Known rows, with every way that one mark hangs from another:
Q866{Q819{Q955{Q5 Q541{Q697} Q595}}}: [  8.1  85.9 -26.7  -6.7   3.8   4.0 -25.0  18.7  -8.6 -17.1  -8.3  -6.6
  19.7  -3.6 -29.5  17.4  17.6 -17.8  42.9   4.8  -4.3  -3.8 -56.9  17.2
  26.3 -14.5  34.7 -12.9  -2.3 -37.2  74.3]
Q866{Q819{Q955{Q541{Q697} Q595}}}: [  9.4  70.5 -37.7   4.0   1.7  -3.6 -39.3  24.2  -7.9 -14.7 -12.7  -2.0
  24.5  -6.1 -16.5  17.3  14.2 -24.8  34.0   6.3  -9.8 -10.9 -43.1  20.0
  25.0 -17.4  33.1  -9.1   6.2 -24.6  62.1]
Q819{Q866}: [-15.8  43.7  -4.1   7.0  -0.3   5.5 -24.5   5.2  -1.6   1.1   0.0   0.2
  24.3 -11.1  13.7  16.8  -0.3 -15.3  12.4  16.8  -9.5  -4.6 -14.2  -1.7
  -4.0  -4.2   8.2  26.7 -10.8 -12.6  12.7]
Q819{Q866 Q955{Q595}}: [ -8.7  64.6 -13.7 -15.4  21.6  -0.8 -43.4   2.1  -3.9 -22.8  -2.3   2.8
   6.7  -5.8   5.6  21.1  25.7 -27.4  36.7  29.8  -6.9   6.9 -20.3   0.4
  -5.1 -23.1  13.0  29.4 -21.4 -19.9  30.0]
Q5{Q955{Q541 Q595{Q583} Q819{Q866}}}: [-15.8  62.1 -16.7   0.6  36.3  23.4 -54.1   1.1 -21.4  -0.9  -8.9 -14.8
   9.4  -8.3   1.5  27.0  15.2 -77.9  23.7  26.1   5.9  -3.3 -32.8 -33.6
  -5.7 -23.6  14.2  -9.4  -8.5 -19.3  72.1]
Q866{Q819{Q955{Q5}}}: [ -0.7  82.0 -21.2   0.8  -6.8   8.0 -12.3  15.0  -4.7 -16.0  -6.7 -14.9
  30.7 -13.0 -31.8  18.5  13.8  -0.6  25.3  17.4  -4.9 -15.8 -31.4  40.6
   6.7   1.0  27.0  -2.8  -4.2 -10.5  50.0]
Q866{Q819}: [ -3.2  53.1 -21.4  18.7  -5.1   7.7 -17.7  21.2  -2.0  -1.2  -1.5  -4.6
  36.2 -17.3  -1.9  10.1  -5.5 -20.7   2.7   9.3  -6.8 -27.9 -21.5  31.7
   7.6   4.7  21.6   6.0  12.1  -6.6  37.7]
Q595{Q579 Q583 Q955{Q541 Q819}}: [  6.2  51.4  -9.3   6.9  30.5   9.3 -69.3  23.5 -29.4  -8.2 -49.0 -32.1
  26.2  -7.0 -13.2  -8.1 -28.8 -52.4  -6.7  18.2   4.0 -18.2 -35.3  28.2
   7.8 -22.9  41.6  -2.7   8.7  -5.8  56.5]
Q595{Q955}: [  8.0  52.8 -14.8   8.8  10.4  11.1 -25.1   9.7  -7.2 -17.5 -36.3   3.0
  24.2 -15.4 -32.5  11.6 -10.9 -14.0   0.8  11.1  -8.5 -17.6 -29.6  28.4
   6.5 -12.8  20.0  27.3  -8.7  -9.9  14.9]
Q819{Q866 Q955{Q5 Q541 Q595}}: [ -2.8  78.4   0.9 -25.4  15.5   0.4 -44.3   0.6 -15.2 -17.6 -13.1  -7.8
   9.4 -10.1 -14.4  21.2  22.4 -18.1  54.7  23.0   0.2  22.9 -39.6 -17.9
   2.4 -28.6  20.8  17.0 -26.2 -38.2  49.6]
Q595{Q579 Q583 Q955{Q5}}: [ -2.2  59.2   0.4   3.1  30.4  19.9 -31.9  19.1 -16.8 -25.9 -48.4 -32.8
  19.5   9.2 -22.8  -8.6 -14.9 -21.2   4.9  36.1 -12.8 -28.1 -45.4  36.2
   4.5 -24.5  24.7   9.0 -12.4 -16.5  49.0]
Q819{Q955}: [  4.3  56.0 -24.7  11.4  -5.4   0.9 -22.7  20.4   1.7 -25.2 -28.1  -6.8
  22.9  -6.1 -26.8  26.4   4.0 -20.3  20.9   6.9 -14.1  -9.0 -28.9  19.7
   0.2 -15.1  25.2  17.7  -5.0 -14.6  20.5]
Q955{Q541 Q595}: [  8.5  53.4  -9.0   0.2  13.4   1.0 -49.7  23.7  -0.7 -12.4 -23.9   0.6
  18.7  -3.3  -3.0   9.4 -13.0 -52.9  21.4  -6.6  -5.2   1.1 -44.7 -19.3
   2.6 -36.4  32.7  13.7   5.1 -41.8  44.6]
Q595{Q579 Q583 Q955{Q5 Q541 Q819}}: [  6.0  69.1   1.1  -1.5  27.3  16.9 -58.0  16.9 -34.2 -12.6 -48.3 -38.2
  20.1  -4.8 -25.5 -10.0 -24.0 -40.7   3.4  20.3   2.1 -10.6 -48.3  20.3
   6.8 -20.7  38.4 -10.6   3.5 -13.4  67.7]
Q595{Q579 Q583 Q955{Q541{Q697} Q819}}: [  5.7  50.2 -20.5  11.0  20.1  11.9 -58.4  22.1 -27.2 -14.0 -49.7 -26.1
  21.0  -0.7 -14.9  -5.8 -23.1 -49.7  -2.6  15.0  -5.0 -18.0 -47.5  20.4
  19.8 -18.1  40.3 -12.7   8.7 -16.0  61.4]
Q866{Q819{Q955}}: [  1.0  65.8 -30.1  10.6  -8.4   0.3 -22.8  23.8  -3.8  -8.6  -9.5  -7.7
  32.1 -18.1 -19.6  19.0   7.7 -12.3  14.7  17.6  -8.8 -22.8 -17.5  45.7
   8.7   1.4  24.9   0.3   4.1  -0.6  37.2]
Q595{Q583 Q955{Q541{Q697} Q819}}: [ 10.7  44.3 -20.0  22.5   4.3  22.5 -43.8  13.9 -19.7 -24.4 -47.4 -11.9
  18.0 -13.1 -29.3  11.2 -10.4 -40.3  -8.6   1.7  -2.2 -12.0 -42.7  11.2
  26.6 -14.1  29.9 -17.8   4.8 -23.6  52.3]

Rows:
[ -3.7  77.2   2.8 -16.2  18.9  23.5 -31.5 -18.6 -28.1 -12.7  -9.0  -2.6
  10.4 -26.9 -31.5   8.9   5.0  -8.1   7.0  20.5   3.1   2.6 -23.6  15.2
   3.9   9.5  20.5  19.2 -16.4  -8.7  33.3] -> Q595{Q955{Q5 Q819{Q866}}}
[  7.2  76.2 -27.2   5.9 -17.8   4.1  -9.3  18.9  -9.7 -10.5 -19.2 -12.9
  30.7  -8.6 -34.6  21.0   8.2   3.5  32.5   0.7  -7.9  -9.9 -49.9  24.2
  26.8   0.0  32.4 -17.7  -1.3 -23.4  57.4] -> Q866{Q819{Q955{Q5 Q541{Q697}}}}
[ -2.1  49.7  -8.6  -1.4  -1.8 -10.9 -39.1   7.2  -9.1  -2.7 -24.0  -8.1
  21.4 -18.9  -9.3  25.5   7.3 -11.5  40.7  16.4  -7.0   9.3 -19.7  -3.4
   1.8 -18.0  19.0  18.5 -17.4 -14.7  20.9] -> Q819{Q866 Q955{Q541}}
[ 17.4  47.8 -21.2  14.2   0.8   6.2 -24.0  11.1  -8.1 -15.6 -46.6   2.6
  19.4 -10.7 -40.4  13.1 -11.6 -13.7   9.1  -5.1 -13.7 -10.5 -49.0   6.3
  28.4 -15.5  24.9  10.5  -5.1 -29.3  25.6] -> Q595{Q955{Q541{Q697}}}
[ -9.8  74.7 -22.4  -6.6  34.6  13.6 -50.6  -7.8 -23.2   5.3   2.8   0.8
  11.0 -14.7  -6.0  28.4  14.8 -65.7  30.6  13.3   8.0   4.6 -35.8 -34.3
  -7.4 -14.5  21.5   4.0  -5.1 -14.1  57.6] -> Q5{Q955{Q541 Q595 Q819{Q866}}}
[  5.7  58.5 -17.8  -0.9   6.5   8.3 -42.4  -6.5 -26.6  -1.8 -22.5   3.6
  17.5 -25.2 -22.5  13.9  -5.9 -19.2   7.9   3.5   0.1   5.6 -32.0  -0.9
  19.2   1.0  25.6   8.0  -5.8 -15.6  31.0] -> Q595{Q955{Q541{Q697} Q819{Q866}}}
[  8.0  83.4 -13.6  -4.2   6.3  19.8 -41.3   6.4 -15.9 -17.6  -9.1   1.4
   7.5   0.6 -19.1  10.6  -3.3 -46.4  20.5 -20.9   0.7  17.1 -66.3 -34.3
  17.8 -13.8  50.5 -12.0  10.6 -57.7  74.7] -> Q955{Q5 Q541{Q697} Q595 Q819}
[-14.4  62.0 -26.9   9.6  47.7  23.6 -38.5  25.7  -7.2 -14.0 -18.8 -21.4
  15.2  21.8  -1.1  10.2   6.4 -74.2  22.7  30.9  -9.8 -33.2 -51.4  -1.2
  -8.9 -37.4  15.5   1.1  -4.5 -21.3  60.0] -> Q5{Q955{Q595{Q579 Q583}}}
[ -3.0  63.1  -8.5  -2.4  16.3  11.9 -44.8 -10.8 -23.2  -7.6 -10.3   2.7
  14.5 -29.0 -16.9  11.9  -0.4 -23.0  -4.9  20.5   2.5  -2.3  -9.2  20.9
   3.5   5.3  19.0  24.8 -11.6   1.6  21.4] -> Q595{Q955{Q819{Q866}}}
[ -1.2  76.1   4.0  -8.9  32.5  16.4 -69.6  22.9 -23.2 -12.6 -23.7 -31.5
  13.4   8.2   6.9  -8.3 -19.5 -70.2  18.3   8.3   3.9   0.9 -56.8 -16.4
  -0.3 -32.3  50.1 -15.5  16.4 -38.5  91.9] -> Q955{Q5 Q541 Q595{Q579 Q583} Q819}
[ 16.1  66.2   3.2  -3.8   6.7   7.8 -21.3   4.2 -11.9 -16.5 -48.6  -9.0
  20.4 -16.8 -54.6  12.1 -14.0  -7.6  18.1  -2.4  -7.7  -2.5 -46.0   8.1
  10.8 -19.2  26.8  16.0 -15.4 -27.2  32.8] -> Q595{Q955{Q5 Q541}}
[ -8.9  51.0 -10.7   7.2  34.3  11.4 -55.2  36.6  -0.5 -20.5 -21.1 -20.0
  18.5  22.8  24.8  -4.8 -12.1 -65.5   9.9  24.7 -13.3 -23.3 -42.4   7.6
  -3.4 -39.0  26.9   7.5   7.2 -28.0  59.4] -> Q955{Q595{Q579 Q583}}
[  5.5  58.7  -4.6  -6.5  14.7   5.9 -53.5  -7.8 -27.5   0.1 -24.2  -2.7
  20.1 -34.6 -20.6  10.6  -7.9 -26.6   5.4   9.6   7.1   5.0 -17.2   7.3
   9.4  -4.9  25.4  18.6  -3.8  -4.8  27.5] -> Q595{Q955{Q541 Q819{Q866}}}
[  3.9  86.0 -14.9 -10.8  12.9   8.6 -28.9  10.1  -2.7 -37.6 -16.7  -2.5
   4.4   3.1 -30.2  20.1  17.0 -26.1  34.9  11.8  -9.9   2.4 -44.5   3.8
   1.3 -28.5  30.3  15.9 -15.0 -38.6  48.0] -> Q819{Q955{Q5 Q595}}
[ -9.1  73.0 -33.6  -4.1  26.0  18.9 -40.0  -4.2 -21.4   2.7   7.3   4.7
   5.9  -5.6 -12.0  29.3  21.4 -65.5  29.7   6.4  -0.4   1.6 -50.0 -38.7
   9.9 -12.0  21.3  -5.9  -3.6 -28.2  58.9] -> Q5{Q955{Q541{Q697} Q595 Q819{Q866}}}
[  0.5  64.5 -24.5  -1.1  21.8  -5.1 -63.5  39.0 -13.5  -8.9 -22.9 -29.4
  31.0   1.4   4.5   2.3   2.9 -46.2  27.5  30.8  -0.3 -20.6 -35.5  37.0
   9.3 -30.8  32.5 -11.4  10.5 -12.8  76.0] -> Q866{Q819{Q955{Q541 Q595{Q579 Q583}}}}
[ -6.4  88.7   4.9 -27.3  34.3   6.4 -72.5   3.7 -32.3   8.4   2.0 -20.1
  10.1  -3.2  13.1  -3.5  -9.5 -55.8  31.0  14.5  11.3  16.5 -44.7 -26.9
  -6.5 -20.2  45.9   9.0   4.4 -31.9  75.0] -> Q955{Q5 Q541 Q595{Q579} Q819{Q866}}
[ 13.6  51.4 -10.3  -2.8  25.1  -5.4 -51.3  22.3 -17.4  -1.5 -48.3 -16.9
  30.9  -6.4 -28.3  -4.1 -29.2 -27.3  12.9  12.0  -7.1 -18.9 -41.7  24.4
   5.7 -27.9  36.0  26.6  -0.1 -10.8  27.8] -> Q595{Q579 Q955{Q541}}
[  4.0  57.6 -33.6  10.4   4.7   2.2 -38.8  32.4  -6.3 -21.8 -19.2 -13.4
  22.6  -2.0  -7.4  17.6  14.3 -36.4  26.6  16.1  -7.2 -15.4 -43.2  19.9
  25.8 -22.8  26.0 -23.0   4.7 -27.5  75.9] -> Q866{Q819{Q955{Q541{Q697} Q595{Q583}}}}
[  3.3  74.4 -41.2  11.0  21.7  20.1 -37.5   7.6 -15.8  -7.2  -8.5   4.5
   8.9  -1.1 -26.9  30.5   7.1 -72.2  24.6  -9.6  -4.5  -3.4 -61.7 -33.9
  13.8 -17.9  34.1 -11.4   6.8 -33.3  65.8] -> Q5{Q955{Q541{Q697} Q595 Q819}}
[ -3.3  67.1   1.7 -10.8  -5.1  -3.6 -29.2  -0.6 -15.0  -8.5 -21.0 -12.5
  16.6 -15.4 -21.4  26.5  10.0  -0.9  47.8  14.7  -6.5  15.8 -32.3  -7.3
   1.6 -13.4  17.3  13.2 -24.0 -25.5  34.3] -> Q819{Q866 Q955{Q5 Q541}}
[  2.6  59.4   9.3   2.3  11.9  17.2 -41.2  21.3  -5.0 -26.7 -34.8 -16.9
  11.7   7.8  -8.9   7.6  -8.8 -46.4  25.8   3.1  -6.4   1.4 -57.0 -21.1
   6.3 -42.5  27.3  -8.9  -5.0 -55.8  73.4] -> Q955{Q5 Q541 Q595{Q583}}
[ -3.1  49.3  -3.5   4.2  -2.5   2.1 -52.7   1.7 -20.6   9.9  -8.3  -7.0
  27.9 -27.9   7.5  14.6 -13.7 -38.6  11.9   0.6   5.9  10.5 -15.4 -21.0
  -2.3   0.6  30.8   9.3   6.5 -14.6  37.1] -> Q955{Q541 Q819{Q866}}
[ -4.7  70.8   9.5  -4.0  -2.0  11.3 -37.8  -6.0 -22.4   5.0  -5.9 -13.1
  17.3 -23.5  -5.0  13.4 -12.2 -24.7  21.8  -3.7   5.3  19.1 -32.4 -26.1
  -0.8   3.3  32.8   2.3  -4.3 -26.0  49.3] -> Q955{Q5 Q541 Q819{Q866}}
[ 10.0  71.3  -8.4  -1.6 -10.7   2.2 -21.2  13.1  -7.6 -19.6 -37.3 -14.8
  19.1  -9.1 -42.4  25.3  -3.4 -13.3  38.7  -3.3 -10.3   6.6 -44.0  -3.4
   5.7 -23.0  33.9   3.3 -10.4 -31.1  41.2] -> Q819{Q955{Q5 Q541}}
[-10.1  61.1 -22.2   6.8  16.5  15.2 -34.9  -4.5 -22.7  17.1  -6.0  -6.1
  21.3 -23.4 -17.0  32.2   4.4 -50.5  25.0   6.6   4.3  -1.7 -29.0 -23.5
  -7.4  -3.4  19.6  -0.6  -1.9  -5.3  40.6] -> Q5{Q955{Q541 Q819{Q866}}}
[-11.1  68.1  -8.9 -10.3  24.9  12.4 -60.4  -2.2 -16.6  -9.2  20.9   8.0
   9.8 -15.8  21.8   9.9   7.3 -52.8   9.1  14.6   4.7   7.7 -17.2 -15.8
  -7.3  -6.0  24.8  19.6   3.8 -21.2  44.5] -> Q955{Q595 Q819{Q866}}
[  0.5  60.8 -17.8  -9.1  22.7   4.9 -58.4   1.8 -31.7   8.5 -25.6 -10.5
  22.7 -13.1 -10.7  -0.8 -15.9 -28.7  11.4  19.8   0.1  -2.3 -36.6  12.0
  16.9  -3.9  38.5  11.1  -0.5  -9.2  37.2] -> Q595{Q579 Q955{Q541{Q697} Q819{Q866}}}
[  4.5  76.0  -6.7  -8.0   4.3  17.1 -30.3 -14.9 -30.0  -8.5 -19.6  -0.8
  10.9 -23.9 -40.0  13.8   0.2  -7.4  16.8   4.9   1.5  10.8 -43.6  -5.1
  21.5   5.6  29.7   3.2 -11.7 -24.7  42.6] -> Q595{Q955{Q5 Q541{Q697} Q819{Q866}}}
[  4.0  61.5 -37.9  11.4  18.5  17.8 -20.0  12.9  -4.8  -8.7 -18.7   7.4
  11.2   8.5 -29.2  30.4   9.5 -57.6  33.9  -4.0 -14.3 -11.1 -66.3 -30.5
  12.7 -30.4  18.8  -1.1  -4.0 -42.0  52.0] -> Q5{Q955{Q541{Q697} Q595}}
[ -4.5  63.5  -9.9 -11.9  17.4  -8.9 -55.2   6.9 -13.2 -10.1 -16.3  -1.1
  12.4 -11.0  -0.5  22.7  17.1 -34.2  45.4  21.7  -2.1  15.8 -24.0 -12.0
   1.2 -32.2  19.1  22.6 -18.3 -27.7  39.6] -> Q819{Q866 Q955{Q541 Q595}}
[ 12.1  84.8  -3.1 -18.1  26.6   7.4 -55.1   7.1 -33.7  -2.6 -38.2 -21.7
  22.4 -13.2 -39.8  -6.5 -27.0 -31.8  11.2   6.3   4.0  -5.5 -47.9  18.3
   7.4 -11.0  50.7  10.5   4.7 -13.6  52.7] -> Q595{Q579 Q955{Q5 Q541 Q819}}
[  7.8  36.5 -18.3  13.7  16.3   6.5 -42.7  30.5 -16.3 -15.5 -61.2 -28.5
  26.8   9.0 -16.9  -4.6 -19.9 -30.5   6.8  18.8 -14.7 -25.9 -54.7  22.9
  23.9 -30.1  28.1  -4.0  -1.0 -25.3  46.1] -> Q595{Q579 Q583 Q955{Q541{Q697}}}
[ 15.5  79.9  -1.6  -6.7   9.9  13.6 -38.8  -4.1 -26.5 -14.0 -36.8  -9.9
  17.4 -27.0 -51.5   9.8 -16.4 -19.0   7.6  -4.9   3.3   4.0 -42.5   7.4
  11.3  -5.4  41.6   5.6  -3.9 -21.4  44.7] -> Q595{Q955{Q5 Q541 Q819}}
[ -2.5  62.9 -23.9  12.9  30.1  23.0 -49.6  12.8 -15.3 -11.8 -20.8 -13.7
  13.5  -1.6 -13.6  23.9   6.1 -85.2  15.9   7.7   4.3  -9.8 -46.0 -25.4
  -1.4 -31.0  24.0 -18.0   4.5 -24.3  75.7] -> Q5{Q955{Q541 Q595{Q583} Q819}}
[ -1.4  64.1 -12.3  -5.5 -13.5   1.2 -14.1   0.1 -13.8 -11.2 -19.2  -9.6
  13.4  -3.8 -21.5  27.2  15.6   1.8  51.3   9.4 -12.9  16.7 -44.8 -14.9
  13.0  -8.5  21.3   3.4 -24.0 -36.9  37.8] -> Q819{Q866 Q955{Q5 Q541{Q697}}}
